What can hang from each mark
bafi: fafu lapor putu
lapor: fafu putu
putu: gitu tufum
sidi: gitu
tufum: gitu lapor
gitu: lapor sidi tufum
fafu: lapor putu

Each row was made from one small tree. The marks that hang from a mark follow it in brackets, in alphabetical order. Every link used is in the known rows. Write each row's tree.
Known rows
bafi[fafu[putu[gitu[sidi tufum]]] lapor]: [ 2.64  0.44  3.29 -0.23 -0.29  0.34  2.44 -2.05 -0.63 -0.17  0.34 -0.91
  2.59  1.67  0.13 -0.62 -2.91 -0.30 -3.30 -0.52  2.21]
fafu[lapor putu[tufum]]: [ 0.33 -0.33  2.53 -0.31  2.04  0.57 -0.13 -1.35 -0.79 -0.77  1.72  3.99
 -3.40  0.49 -1.78 -0.70  1.65  0.35  2.61  0.48 -1.94]
tufum[gitu[lapor[putu] sidi]]: [-2.26 -0.28  5.60 -0.07  2.15 -2.30 -0.44  0.26  1.14  0.12 -1.69  1.18
 -0.41  3.27  2.81  1.40  1.48 -0.49 -2.75  2.37 -2.68]
tufum[gitu[sidi] lapor[fafu[putu]]]: [-3.40 -2.35  3.46  0.17  2.17 -3.18 -0.85 -2.16  3.02 -0.61 -3.44  1.56
 -1.36  4.59 -1.57  2.79  2.14 -1.39 -3.20  2.63 -2.29]
lapor[fafu]: [-1.75 -1.66  2.42  1.00  2.22  1.13 -1.11 -1.94  1.79 -0.71 -1.35  3.44
  0.93  1.56 -1.05 -1.71  1.83 -0.18 -1.46  0.84  2.41]
putu[gitu[sidi] tufum]: [ 1.69 -1.35  0.87 -1.56 -2.21  3.53  0.99 -0.13 -0.28  0.07  2.31  2.76
 -2.07 -0.13  3.56 -0.69 -1.40 -1.36  0.33 -0.55  0.25]
fafu[lapor putu[tufum[gitu]]]: [-1.64 -0.07  2.99 -0.92  2.34 -1.77 -1.36 -2.39 -0.15 -0.19  1.71  3.65
 -3.56  2.67 -1.82 -0.51  0.57 -0.45  2.62  0.33 -0.82]
fafu[putu[gitu[tufum]]]: [ 1.24  0.97  2.84 -2.28  0.21  3.96  0.79 -3.83  0.87  0.72  1.37  1.68
 -0.51  3.73 -0.69 -0.60 -2.80  0.43  2.19  2.57 -0.77]
putu[gitu[sidi]]: [ 0.51 -0.63  0.78 -0.63 -0.55  2.99  0.51 -0.21  1.64 -0.67  0.03  1.28
 -1.49  0.80  3.39 -1.10 -1.90 -1.15 -1.33  0.33  0.21]
fafu[putu]: [ 0.38  0.12  1.94  0.00  2.47  1.55 -0.45 -2.58  1.66 -0.92 -0.47  3.61
 -0.86  2.67 -0.77 -0.98  0.57  1.21  1.35  2.06 -0.36]
sidi[gitu[lapor[putu] tufum]]: [ 1.02  0.94  7.94 -0.55  2.25  2.44 -1.50 -1.37 -1.20  1.87  1.81  1.71
  0.29  5.27  1.00 -1.06  0.85  0.34 -0.84  2.64 -3.97]
tufum[lapor[putu[gitu]]]: [ 0.82 -1.78  1.91 -1.09  0.33  0.17 -0.44 -2.92  2.74 -2.25 -0.38  2.63
  1.23  3.13  2.50  1.66 -0.48 -1.84  0.61 -0.17  0.63]
bafi[fafu putu[gitu]]: [ 4.54 -1.80 -0.25  0.77 -0.88 -0.29 -1.69 -0.17  0.99  0.20 -0.37 -0.05
  2.56 -0.23  2.38 -1.01 -2.63  0.29  0.49 -2.86  5.59]
gitu[tufum]: [ 0.97  0.75  3.91 -0.45  1.69  3.22 -1.04 -2.88  2.12  0.27  0.77  3.05
  0.94  1.86 -0.75 -2.78 -1.65  1.21  0.79  2.43 -1.41]
fafu[lapor putu[gitu[sidi] tufum]]: [ 0.50 -0.94  1.88 -1.18 -0.71  1.53  1.83  0.72 -1.65 -0.62  1.96  1.13
 -5.07  0.24  0.75  0.86  0.04 -1.35  0.99 -0.01 -2.63]
bafi[fafu lapor putu[gitu[sidi] tufum]]: [ 5.93 -2.38  1.11  0.15 -2.54 -1.26  0.59  1.59 -1.51 -0.07  1.47 -0.40
  2.07 -2.44  3.61 -0.19 -2.39 -0.50 -2.43 -5.69  5.86]
bafi[fafu[lapor] putu[gitu[sidi]]]: [ 3.52 -2.04  0.51  1.71 -0.75 -1.85 -0.50  3.58 -0.05 -0.55 -0.99 -2.94
 -0.39 -2.68  2.07  0.26 -2.09 -0.67 -2.29 -2.49  1.72]
lapor[fafu[putu]]: [-1.88 -1.18  2.89  0.50  2.47  0.67 -0.42 -2.34  1.35 -0.70 -1.61  3.18
 -0.34  3.08 -2.63 -0.07  2.37  0.67 -0.49  2.39  0.95]
gitu[lapor sidi tufum]: [ 0.28  0.32  5.78 -0.11  1.82  2.58  0.78  0.28  0.33  0.94 -0.56  1.24
 -0.11  1.39  1.55 -1.21  1.17  0.87 -2.45  2.56 -6.28]
fafu[lapor putu[gitu]]: [-0.30 -0.08  1.17 -0.58  1.86  1.28  0.30 -1.61  0.45 -1.45  0.25  1.21
 -2.74  1.80 -0.32 -0.37 -0.43 -0.73  1.31 -0.19  0.05]
lapor[fafu putu[tufum]]: [-0.84 -2.23  4.41  0.02  0.33  0.34  0.03 -1.41 -0.68 -0.39  1.00  4.37
  0.88  1.48 -1.26  0.99  2.37 -0.52  0.75  1.46  2.46]

Write each row's tree
[ 0.46  1.07  3.14 -1.41  1.32  2.43  0.81 -2.56  0.01 -0.04  1.23  0.11
 -2.25  2.44 -2.08 -0.61 -1.91 -0.32  1.88  1.68 -2.25] : fafu[lapor putu[gitu[tufum]]]
[ 1.63 -0.76  0.72 -2.15 -0.81  3.14  0.70 -3.03 -0.67  0.24  2.70  4.07
 -1.98  2.37  1.28 -0.40 -0.76 -0.65  3.70 -0.24  1.53] : fafu[putu[gitu tufum]]
[-1.07 -3.56  3.20 -0.03 -0.59 -0.49  0.93 -0.52  1.77 -1.69 -2.22  0.37
  0.46  2.23  1.35  3.86  1.33 -3.05 -3.37  1.25 -0.21] : tufum[lapor[fafu putu[gitu[sidi]]]]
[-2.74 -1.57  3.66 -0.72  0.18 -0.97 -0.18 -1.11 -0.10  1.11 -0.07  2.80
 -2.63  3.06 -1.55  1.90  1.39 -1.01 -1.22  2.53 -0.14] : lapor[fafu[putu[tufum[gitu[sidi]]]]]
[ 2.58 -1.32  0.00 -0.74 -1.30  0.86  0.83 -3.15 -1.79 -0.01  2.16  3.51
  0.76  2.12  1.41 -0.94 -0.59 -0.75  2.68 -1.52  4.41] : bafi[fafu[putu[gitu tufum]]]
[-0.70 -2.12  6.79  0.04  1.05  0.64 -1.19 -0.65 -3.46  1.51  2.16  3.62
 -0.53  4.29  1.04  0.65  5.08 -1.37 -1.48 -0.14 -0.16] : sidi[gitu[lapor[fafu putu[tufum]]]]
[ 1.79 -1.66  1.90 -0.61 -1.29  0.32  2.63  0.04 -3.23  0.78  0.83  1.45
 -0.33  1.67  3.68  0.56  2.19 -1.17 -0.43 -1.71 -0.27] : bafi[fafu[putu[gitu[lapor sidi] tufum]]]
[-0.41 -0.41  5.17 -1.28  0.16  1.73  2.66 -1.79 -0.15 -0.13 -0.42 -0.81
  0.44  2.28 -1.93  1.17 -1.21 -1.00 -4.36  0.95  1.01] : bafi[lapor[fafu[putu[gitu[sidi tufum]]]]]
[-0.38 -0.32  1.61 -0.40  0.86  1.21  1.26  0.76  0.07 -1.46 -0.39 -0.49
 -4.12  0.72  0.46  0.60 -0.47 -1.18 -0.69  0.98 -2.52] : fafu[lapor putu[gitu[sidi]]]
[ 1.98 -1.91  0.49 -2.42 -0.49  1.64  0.19 -3.93  1.05 -0.63  1.71  4.58
 -1.29  3.40  1.63  1.23  0.68 -1.35  3.07 -1.26 -0.68] : fafu[putu[gitu tufum[lapor]]]
[ 2.85 -1.40  1.26 -0.54 -1.32 -0.36  2.41 -1.31 -2.18 -0.75  1.57  1.65
  1.25  0.62  2.19 -0.31 -0.91 -1.32 -1.87 -3.45  4.67] : bafi[fafu[putu[gitu[sidi] tufum]] lapor]
[ 0.63  0.69  7.04 -0.61  2.33  1.37  0.09 -1.82 -0.02  0.36  0.00  2.15
  1.87  3.01  0.22  0.01  1.39  1.10  0.15  2.63 -3.65] : gitu[lapor[putu] tufum]
[ 2.92 -4.62  1.20 -1.15 -1.65 -0.08 -1.17 -0.93  0.89  0.29  0.30  1.69
 -0.02  0.59  1.19  2.68  0.94 -1.62  0.94 -3.33  2.15] : bafi[putu[gitu tufum[lapor[fafu]]]]
[-1.26 -2.82  1.29 -0.89  0.95  0.40  0.23 -3.69  2.16 -1.56 -2.01  2.29
  0.07  4.32 -0.50  1.85  2.16 -1.90 -0.38  0.00  1.15] : tufum[lapor[fafu[putu[gitu]]]]
[-3.29 -2.80  4.85  0.53  1.34 -3.99 -1.19 -1.02  3.11 -0.88 -3.24  1.28
  0.36  3.78 -0.54  3.58  1.58 -1.98 -4.01  2.63 -0.96] : tufum[gitu[sidi] lapor[fafu putu]]
[-1.47 -1.95  2.81 -0.45  0.05  1.27  0.17 -1.97  0.93 -0.75 -0.81  1.63
  1.34  2.71  0.05  1.24  0.10 -1.71 -0.78  0.99  4.36] : lapor[fafu putu[gitu]]
[ 0.28 -0.53  2.54 -1.28  0.66  2.12  1.62  0.14 -0.26 -0.22 -1.01  0.48
 -2.23  2.63  3.22  1.05  1.58 -0.68 -1.58  0.54 -3.18] : fafu[putu[gitu[lapor sidi]]]
[-0.74 -2.15  6.76  0.27  0.70 -0.26  0.50 -0.66  1.91 -0.76 -2.01  0.57
  1.09  2.52 -1.95  3.35  1.41 -0.87 -3.35  4.51 -4.55] : gitu[sidi tufum[lapor[fafu putu]]]
[-0.69 -2.33  2.15 -1.28 -1.85  2.51  1.87 -0.41 -1.33  0.51  0.91  1.66
 -2.70  1.73  0.31  2.34  0.97 -1.69 -0.34  0.90  0.72] : lapor[fafu[putu[gitu[sidi] tufum]]]
[ 1.17 -0.75  4.24 -0.20  1.00  1.74 -0.48 -1.44  3.04 -0.42 -0.67  1.84
  0.04  1.48  0.53 -0.21 -0.55  0.18 -1.68  2.87 -6.07] : gitu[sidi tufum[lapor]]
[ 0.96  0.81  6.24 -0.58  2.53  3.37 -2.36 -2.06 -0.76  1.96  1.89  2.27
 -0.36  4.73  1.63 -3.25  0.78  0.26 -1.09  1.24 -4.15] : sidi[gitu[lapor tufum]]
[ 2.08 -2.12  1.25 -1.96 -1.48  1.66  1.34 -1.52  0.46 -0.75  1.28  2.99
 -2.81  2.09  2.44  2.31  0.61 -1.74  0.94 -0.09 -3.11] : fafu[putu[gitu[sidi] tufum[lapor]]]
[-0.66 -0.76  2.42 -0.90 -0.15  0.06 -1.27 -0.78  1.26  0.72  1.32  3.80
 -1.89  1.57  1.82 -0.97 -1.13 -0.63 -0.32  1.08 -0.80] : putu[tufum[gitu[sidi]]]
[ 5.48 -2.26  1.77 -0.17 -1.13 -0.41 -1.44 -1.90  1.90  0.45 -0.31 -0.68
  3.52  1.17  1.17  0.33 -2.81  0.00  0.36 -1.89  1.41] : bafi[fafu putu[gitu[tufum[lapor]]]]
[-2.65 -1.69  4.50 -0.83  0.54 -1.81 -1.68 -2.74  0.48  0.62  0.77  4.06
  0.59  3.48 -1.32  1.21  0.85 -1.06  0.54  1.48  3.76] : lapor[fafu putu[tufum[gitu]]]
[ 1.80 -0.10  2.14  1.40  2.84 -2.14  0.31 -2.99  0.36 -2.06 -1.10  2.94
  3.76  1.80 -0.68 -2.20  0.26  1.03 -1.96 -2.17  4.87] : bafi[fafu[putu] lapor]
[-0.34 -4.21  1.58 -0.95 -1.81  1.08  0.97 -1.00  0.65 -0.71  0.14  2.41
 -1.09  1.14  2.36  1.90  1.79 -3.11 -1.62 -1.15 -0.54] : putu[gitu[sidi] tufum[lapor[fafu]]]
[-1.09 -3.08  3.94  0.74  2.28 -1.51 -1.06 -2.23  2.38 -1.87 -2.48  3.22
  1.99  2.91 -1.16  2.12  3.11 -0.97 -1.58  1.33  0.31] : tufum[lapor[fafu putu]]
